Known rows, with every way that one mark hangs from another
{bodu {gasu {vafava kote}} tafodo}: [-0.82 -2.68 -1.31  0.47  0.01  1.82 -1.12  3.25  2.48 -0.59 -0.82  0.62
 -0.75 -1.50  0.18  2.94 -2.52  4.43  3.30 -2.14]
{kote {vafava delo {gasu bodu} tubu}}: [ 1.35  3.69  0.77 -1.21  0.22 -2.56 -0.01 -1.05  1.18 -0.51  0.14 -0.94
  1.56  1.07  2.45 -2.77  1.19 -2.04 -2.07 -0.69]
{vafava delo gasu {kote bodu}}: [-0.79 -0.32  3.28 -2.50  2.04  0.31 -1.46 -0.50  0.10  2.85  2.74 -2.63
 -3.99 -0.31 -0.57 -4.98  3.80 -2.44 -0.72  2.14]
{kote bodu}: [-2.62 -1.37  1.07 -3.60  1.90 -1.51  2.25 -2.68 -1.28  2.11 -1.30 -1.37
 -1.97  1.43  1.05 -2.95  0.83 -0.23 -0.11  2.24]
{kote {bodu delo gasu tafodo} vafava}: [-0.71  3.35 -1.69 -0.23 -2.06  2.99  4.77  0.95  1.76  4.04 -3.88 -2.01
 -3.52  1.96 -1.67  1.78 -0.70  2.59 -2.09  0.49]
{vafava {delo bodu} gasu kote}: [-1.27 -4.64  1.64  2.00  2.20 -2.76 -1.06 -0.99 -3.30  2.18  4.60 -1.10
 -2.06 -2.19 -0.61 -4.50 -0.66 -3.43 -0.77  0.42]
{tubu {vafava {gasu bodu} kote}}: [-1.73  1.47  0.38 -0.76  1.29 -1.74 -1.14 -1.95  0.08  0.37  4.39 -0.24
  0.63  0.21 -1.79 -3.46 -2.27 -1.16  4.08 -0.12]
{gasu {bodu delo tafodo} vafava}: [-0.87 -1.06 -3.14 -2.97 -1.60 -0.46  2.51  4.25  0.09  1.87 -3.52 -0.26
  0.41 -0.66 -1.26  3.17 -4.70  4.72 -0.77 -2.70]
{tafodo {vafava gasu tubu}}: [ 1.46  0.95  2.08 -0.71  0.27 -5.94 -0.38 -2.78 -0.21 -2.95  1.78  1.24
  1.08  1.45  3.26  0.92 -1.01 -4.02  1.09  2.47]
{bodu delo {gasu {vafava kote}} tafodo}: [-0.22 -2.06 -2.68  0.66 -1.38  2.86  0.94  4.36  1.54  1.01 -1.25  0.66
 -0.38 -2.49 -3.49  3.65 -4.02  3.51  0.91 -2.57]
{tafodo vafava}: [ 0.80 -0.11 -0.57 -3.23  1.54 -5.88  2.69 -3.49 -2.22  0.19 -0.76  0.61
  0.25 -1.32  3.61  0.63 -0.85 -0.79 -0.93  2.39]
{bodu gasu tafodo}: [-2.52 -4.10  0.66 -1.25  0.57  2.69  1.99 -0.76 -0.24  1.05 -4.23  0.15
 -0.67 -0.56  1.10  0.21  1.47  4.40 -1.15 -0.28]
{bodu delo {gasu vafava} tafodo}: [-0.55 -2.07 -3.11 -0.23 -1.43  1.66  3.78  3.68  0.17  1.65 -4.38 -0.24
 -0.96 -2.08 -1.61  4.60 -4.14  4.31 -2.16 -2.33]
{delo {bodu gasu {tafodo {vafava kote tubu}}}}: [ 0.95 -1.51 -0.35  5.88 -1.52  0.85 -3.15  0.95  1.25 -2.92  1.42  2.43
  1.98  1.31  0.28  4.03 -0.42 -0.54  4.25 -0.11]
{tubu {vafava delo}}: [ 0.44  3.11 -2.16 -2.82  2.12  0.11  3.06 -3.78 -3.70 -0.26 -1.99 -0.71
  0.34 -2.72  1.38 -2.37  0.52 -0.39 -5.36 -0.33]
{tubu {vafava delo {gasu {bodu tafodo}}}}: [-0.60  2.92  0.30 -2.44 -0.02  2.39  0.96  0.49 -1.06  1.44 -1.12 -1.97
 -1.22 -0.16  0.89 -1.20  1.24  2.70 -3.28 -0.77]
{gasu {bodu delo tafodo} {vafava kote tubu}}: [ 0.68  0.40 -2.15  0.43 -2.16  1.71 -3.32  5.24  3.29 -3.01 -0.23  2.01
  4.00  1.35 -3.45  2.59 -3.36  2.69  3.11 -3.73]
{delo {bodu gasu {tafodo {vafava kote}}}}: [-0.17 -3.14 -0.79  3.79 -0.47 -0.28  0.04  0.69 -0.12  1.04  1.32  0.97
 -1.19 -1.00  0.30  3.03 -1.13  1.07  3.16  0.64]
{kote {bodu tafodo} {vafava delo gasu tubu}}: [ 1.44  5.47  2.47 -0.28 -1.19  0.93 -0.63  1.03  2.75 -0.81 -0.77 -2.44
 -3.71  4.59  3.22 -1.19  1.55 -0.63 -2.27  1.38]
{bodu delo gasu tafodo}: [-2.14 -3.34 -0.79 -1.08 -0.73  3.60  3.72  0.34 -1.10  2.24 -5.03  0.37
 -0.21 -1.65 -2.49  1.02  0.46  4.06 -3.36 -1.31]
{vafava gasu kote tubu}: [-1.01 -2.30  3.52  0.74  1.51 -2.71 -4.40 -2.14  1.15 -3.52  3.93  1.69
  1.69  1.27 -0.23 -3.59 -0.66 -3.20  3.49  0.39]
{gasu bodu {vafava kote tubu}}: [ 0.12 -0.33 -1.34 -0.35  0.56 -1.76 -3.83  1.76  2.97 -3.53  1.72  1.92
  4.78  0.84 -0.41  0.35 -2.57 -0.03  5.35 -2.48]
{bodu delo gasu {tafodo {vafava kote tubu}}}: [ 2.31  1.52 -0.55  1.84 -2.58  3.37 -1.70  1.35  2.44 -2.92 -1.15  2.59
  2.70  0.07 -2.79  4.24  1.66  1.11  1.00 -0.62]

Rows
[ 1.80 -0.98 -2.01 -0.17  1.33 -4.51  3.37 -2.19 -5.19  2.10 -0.09 -0.68
 -0.25 -2.75  2.87  0.66 -0.21 -2.50 -4.21  1.39]	{tafodo {vafava {delo bodu}}}
[-1.24  3.63 -2.56  1.14 -0.51  4.84  2.62 -1.22 -0.22  2.45  0.73 -0.81
 -0.82 -0.35 -6.30 -0.54  0.07 -1.15  0.23  0.02]	{tubu {vafava {kote {bodu delo gasu}}}}
[ 1.93  1.84  1.55 -0.04 -2.28 -2.52 -0.12  0.88 -0.03 -2.05 -0.61  1.35
  0.24  2.14  0.21  3.29 -2.00 -1.23 -1.49  1.15]	{bodu delo {tafodo {vafava gasu tubu}}}
[ 1.12 -0.56 -0.08  4.34 -1.01 -2.22 -3.84  0.20  0.09 -4.10  2.75  2.77
  2.02  2.35  1.53  2.45 -1.79 -1.24  3.99  0.82]	{delo {bodu {tafodo {vafava kote tubu}}}}
[ 2.24  3.43  0.22 -3.69  1.25 -0.54  0.04 -0.95 -0.24  1.65  1.02 -1.51
 -2.27 -1.25  0.98 -0.83  4.32 -2.25 -1.09  2.78]	{tafodo {vafava delo {kote bodu}}}
[ 2.02  2.79 -0.59 -0.46 -2.32  1.14 -2.78  2.07  2.38 -2.81 -0.14  2.61
  4.17  1.25 -2.72  2.56  0.95  1.73  2.25 -1.02]	{gasu {bodu delo {tafodo {vafava kote tubu}}}}
[ 0.03  0.92  1.60  0.22  0.49  6.74 -2.15 -0.02  2.02 -1.08 -0.57 -0.58
  1.09 -0.07 -1.90 -2.20  7.52 -1.17 -0.66 -0.02]	{vafava delo {kote {bodu gasu}} tubu}
[ 0.85 -0.92  2.06  5.14 -1.71 -3.92 -4.53  0.94  0.75 -3.17  5.02  1.73
 -0.18  2.96  1.34  2.10 -3.34 -3.00  4.73  1.49]	{delo {bodu {tafodo {vafava gasu kote tubu}}}}
[ 0.72 -0.77  3.10 -0.25  1.41 -0.03 -4.14 -1.24  0.32 -2.91  2.62  0.58
  1.22 -0.75 -0.13 -4.50  2.84 -3.42 -0.70 -0.35]	{vafava delo gasu kote tubu}
[-0.25  3.76 -2.05 -2.02  0.17 -3.30  4.91 -2.07 -0.46  3.59 -1.25 -1.78
 -2.27  1.71 -0.82 -1.61 -3.15 -1.42 -2.05  1.39]	{kote {bodu delo} vafava}
[ 0.17  4.62  0.03 -0.26  0.21 -2.82  0.84 -2.64  1.79 -1.86 -0.54 -0.54
 -0.19  4.51  2.89 -1.66 -1.28 -2.32  1.19  1.52]	{kote bodu {vafava tubu}}
[-0.49  0.45  0.00  3.68 -0.04  0.83 -1.19  0.45 -2.38  0.44  3.92 -1.00
 -3.04 -0.57 -0.46 -1.88 -2.29 -1.30 -0.67 -0.49]	{tubu {vafava {delo {bodu tafodo}} gasu kote}}
[ 0.30  5.14 -1.28 -1.70  1.69  2.97  0.10 -2.07 -0.83  0.68  1.47 -1.55
 -1.58 -0.58 -1.13 -3.32  2.72 -1.50 -1.56  0.85]	{tubu {vafava delo {kote bodu}}}
[-0.53 -3.19 -1.25  2.46 -0.82 -1.29  2.92 -0.15 -1.92  1.99 -1.65  0.05
 -1.40 -0.49  2.36  4.66 -1.29  1.57  0.00  1.09]	{delo {bodu gasu {tafodo vafava}}}
[ 0.03 -0.70  2.92 -1.22  1.03  1.03 -4.38 -0.11  1.24 -1.45  2.41  0.18
  2.56 -0.35 -1.21 -4.76  4.16 -1.79  0.66 -1.20]	{vafava delo {gasu bodu} kote tubu}
[-0.93 -3.40 -0.58  3.51  0.49  2.56  1.28 -1.65 -2.94 -0.58 -2.00  0.12
  2.54 -1.69 -0.05 -0.79  2.51 -1.95 -3.40 -1.62]	{vafava {delo {bodu gasu}} tubu}
[-0.61 -0.60  3.08 -1.81 -0.56  2.71 -2.40  1.64  0.92 -1.02 -2.07 -0.55
  1.07  1.38  1.40 -1.73  4.14  2.02 -2.32 -1.23]	{vafava delo {gasu {bodu tafodo}} tubu}
[-1.88 -5.24 -3.39  2.82  0.34 -3.05  3.99  0.88 -2.53  2.52 -0.25 -0.73
 -0.44 -2.06  0.68  2.76 -6.43  0.10  1.11 -1.12]	{delo {bodu {gasu vafava}}}
[-3.02 -2.23  1.32 -1.54 -0.07  4.64  2.03  0.48  1.07  3.13 -4.00 -1.41
 -3.22  1.70  0.44  0.49  3.03  4.42 -0.29  0.98]	{kote {bodu gasu tafodo}}
[-3.43 -6.40 -0.59  2.57  0.06  1.03  2.38 -0.21 -2.11  2.33 -2.36 -0.02
 -1.21 -0.37  0.40  0.92 -1.36  3.09 -0.09 -0.43]	{delo {bodu gasu tafodo}}
[ 3.86  2.69  0.36 -1.00  0.99 -1.13 -2.80 -1.41  0.00 -4.10  0.97  1.85
  3.33 -1.55  1.78 -0.35  3.97 -3.18 -1.19  0.31]	{tafodo {vafava delo kote tubu}}
[ 1.84  1.34  1.53 -3.34  1.27 -2.56 -1.41 -0.19  0.01  1.89  2.75 -0.90
 -0.39 -2.53  0.74 -1.47  3.10 -1.70  0.10  1.33]	{tafodo {vafava delo {gasu bodu} kote}}
